What can hang from each mark
J763: J797
J813: J667
J797: J605 J667 J763
J667: J387 J708 J797
J387: J605 J667
J605: J387 J797

Every row comes from one small tree of marks. The marks that hang from a mark follow it in brackets, in the order of their numbers. Every link used is in the known rows. Which tree was each row made from?
Known rows
J813{J667}: [  2.8   4.2  20.0 -47.7 -14.3  24.1   4.4  14.3   0.9   3.5   5.7  -7.5
  21.0  -3.1 -23.2 -19.0  16.4]
J667{J387 J708 J797{J605 J763}}: [  4.9  52.5 -22.1  19.4   7.3  30.1  35.5 -19.0  53.2 -40.4 -51.6 -32.6
 -78.1   6.6  40.2  17.6  -2.1]
J813{J667{J387{J605{J797}} J708}}: [  7.5  21.5  27.8 -12.8 -13.0   7.5 -26.2  15.1   7.4  -4.4  14.5  18.6
 -13.8   3.3   5.4 -50.8   7.0]
J813{J667{J387{J605} J708 J797{J763}}}: [ 11.6  45.8  -5.3 -11.7  -8.0  35.6  25.5   7.6  42.6 -27.5 -41.4 -17.0
 -46.0   7.8  15.1 -30.0   8.4]
J387{J605{J797{J763}} J667}: [  2.9   3.4 -24.8  37.3   2.3  14.5  -3.5  23.0  37.2  41.2   1.0  15.3
 -12.3 -50.4   9.1 -20.1 -15.7]
J813{J667{J387 J708 J797{J605 J763}}}: [  8.0  57.9  -2.2 -28.0  -7.1  53.7  40.0  -4.3  53.8 -36.2 -44.6 -40.9
 -56.8   3.7  16.5  -1.2  14.3]
J797{J605 J667}: [ -0.7   9.8   2.7  -6.6   9.3  17.7   4.4   5.7  16.4  18.6 -16.6  -2.6
 -44.6  -2.0  -8.6  -8.2  -2.2]
J387{J605{J797{J763}} J667{J708}}: [ -2.8  23.0 -17.3  46.9   4.8   6.9  10.6  35.7  39.4  30.3   1.6  28.5
  -8.6 -37.3  18.2 -37.5  12.2]
J797{J763}: [  1.3   6.4 -24.3  11.3   4.8  16.6  15.6   1.1  32.4  12.0 -19.5   4.9
  -9.7 -13.2  -5.6  21.9  -2.6]
J667{J387{J605} J708 J797}: [  7.0  36.3  -1.6  25.4   3.0  -3.9   6.9  -8.8  10.1 -42.8 -28.4 -15.2
 -57.5  23.8  42.7 -33.4  -3.4]
J797{J667}: [ -5.0  -1.3  -7.1 -16.9  10.8  19.5  -4.5  24.7  -5.2  21.0 -13.6   7.0
 -19.3 -16.1  -5.1 -27.1  12.8]
J797{J605 J763}: [  5.2  16.2 -14.6  20.8   4.0  13.9  23.4 -19.0  53.5   7.6 -23.0  -4.0
 -34.6  -0.1  -9.6  39.0 -17.1]
J763{J797}: [ 21.8 -17.7   7.7   7.9  21.8  -3.9 -16.4  27.4   0.7   6.4 -13.4   6.4
  -3.2 -20.2  -9.4   1.1 -20.1]
J763{J797{J605 J667{J387 J708}}}: [ 22.1  15.4  20.6   4.4  32.1  23.8  -2.9  21.4  10.6  -2.9 -36.3   7.2
 -69.4  -3.6  15.1 -23.1  -6.1]
J387{J605{J797} J667}: [  1.1  -2.7   0.2  26.1  -2.0  -1.6 -18.2  20.7   4.6  31.7  21.5  11.1
  -3.3 -39.2  14.6 -42.6 -12.0]
J763{J797{J605{J387}}}: [ 24.9 -11.2  24.5  -7.7   7.6 -24.8 -15.4   4.7  46.4  16.0 -10.1   5.9
 -26.5   1.4 -19.9 -16.9 -62.4]
J763{J797{J667{J708}}}: [ 14.1   0.9   6.8  -0.3  36.0   5.9  -5.9  65.7  -0.1  15.5 -27.3  25.7
 -17.9 -20.3  -4.3 -43.0  21.8]
J667{J387}: [  3.2   4.8   3.5  -6.3  -2.8  18.0  -5.9 -23.1  -9.8 -15.8  -5.6  -8.5
 -25.3   4.9  23.1   3.3 -14.4]

Write each row's tree
[ -2.9  51.4 -24.0  18.7   5.4  37.4  61.1  15.2  54.1 -12.4 -39.1 -35.9
 -42.5 -23.2  36.2  -8.5  22.8] | J387{J667{J708 J797{J605 J763}}}
[  4.3  14.3 -10.1  13.9  -1.8  10.2  16.4  11.3   7.5  -1.8 -16.3 -30.2
 -25.3 -20.7  29.0 -43.3  -7.1] | J387{J605 J667{J797}}
[  2.6  43.1  24.2 -58.9 -23.0   1.1  20.7  15.1  56.0 -19.5 -15.2 -27.4
 -19.9  18.8  -6.7 -60.3   2.0] | J813{J667{J708 J797{J605{J387}}}}
[  3.8  45.9   1.2   9.2   2.7  14.2  20.8 -21.0  21.3 -52.6 -31.2 -36.2
 -69.5  19.3  45.6  -4.3   0.3] | J667{J387 J708 J797{J605}}
[ -0.4  12.6 -15.4 -22.5   2.2  14.9  10.6   4.5  73.0  41.1 -32.0  13.1
 -52.5  -8.5 -21.9 -20.9 -33.5] | J797{J605{J387} J667 J763}
[ 25.3   4.7  16.7  19.8  31.5   4.2 -17.7  33.8  -0.2   7.3 -32.3  31.4
 -56.7   0.4  12.3 -51.5 -11.7] | J763{J797{J667{J387{J605} J708}}}
[  0.3  34.8  -2.8  23.0   1.0   2.6  30.8  24.7  10.3 -14.1 -17.2 -17.7
 -21.7  -6.2  38.7 -61.5  20.8] | J387{J605 J667{J708 J797}}
[  2.4  49.1   0.2 -48.5 -18.3  17.5  36.8  18.0  88.2  -8.8 -34.9 -21.0
 -29.2   7.0 -12.4 -37.8  -1.0] | J813{J667{J708 J797{J605{J387} J763}}}
[ -7.6  34.8  -9.6  -2.8   3.1  21.7  37.3  33.3   1.5 -19.7 -17.1 -32.3
  -7.8 -24.5  44.9 -49.0  40.1] | J387{J667{J708 J797}}
[-10.8  13.8 -26.2 -15.0   8.3   1.4 -16.1  56.4  58.9  44.5 -15.2  43.9
 -21.0 -37.4  -6.5 -60.5   4.3] | J605{J387 J797{J667{J708} J763}}
[ 11.8  22.3 -33.7  26.3   4.7  20.0   7.3 -20.2  40.0 -19.1 -46.4 -22.9
 -71.3  -3.4  27.1   5.4 -35.8] | J667{J387{J605} J797{J763}}
[  6.4  27.9 -32.6  17.6   7.6  20.2  25.6  -8.4  60.7 -12.1 -44.1 -36.9
 -56.9 -13.0   7.8  32.1 -17.2] | J667{J797{J605 J763}}
[ -5.8  42.5 -33.9   9.5   7.1  37.2  52.6  34.1  33.1  -9.2 -36.7 -26.7
 -17.0 -36.5  39.6 -27.1  37.2] | J387{J667{J708 J797{J763}}}
[  1.7  41.6 -27.9  35.3   6.3  17.2  47.8  25.8  42.5  -1.7 -36.5 -12.1
 -30.2 -19.0  33.2 -39.9  18.1] | J387{J605 J667{J708 J797{J763}}}
[  3.4  28.8 -13.7  22.9  15.5  24.8  15.3   6.4  30.3  11.6 -40.0  29.5
 -64.0   9.2  15.6 -31.2   5.7] | J797{J667{J387{J605} J708} J763}
[ -2.3  -4.9 -27.5  -8.2  -5.8  -9.8 -25.9  18.6  59.8  35.1   0.0  23.5
  -6.6 -35.2  -9.8 -17.2 -37.2] | J605{J387 J797{J763}}
[ -4.4  35.1 -13.7  12.2  16.5  26.5  33.2  19.3  51.5  17.6 -37.8  16.2
 -50.4  -0.1  -4.5  -4.2  23.7] | J797{J605 J667{J708} J763}
[ -0.1  15.2 -21.7   4.5  14.6  34.5  20.3   5.8  49.5  29.3 -36.3   3.0
 -54.3 -16.1 -14.4  14.2  -4.2] | J797{J605 J667 J763}
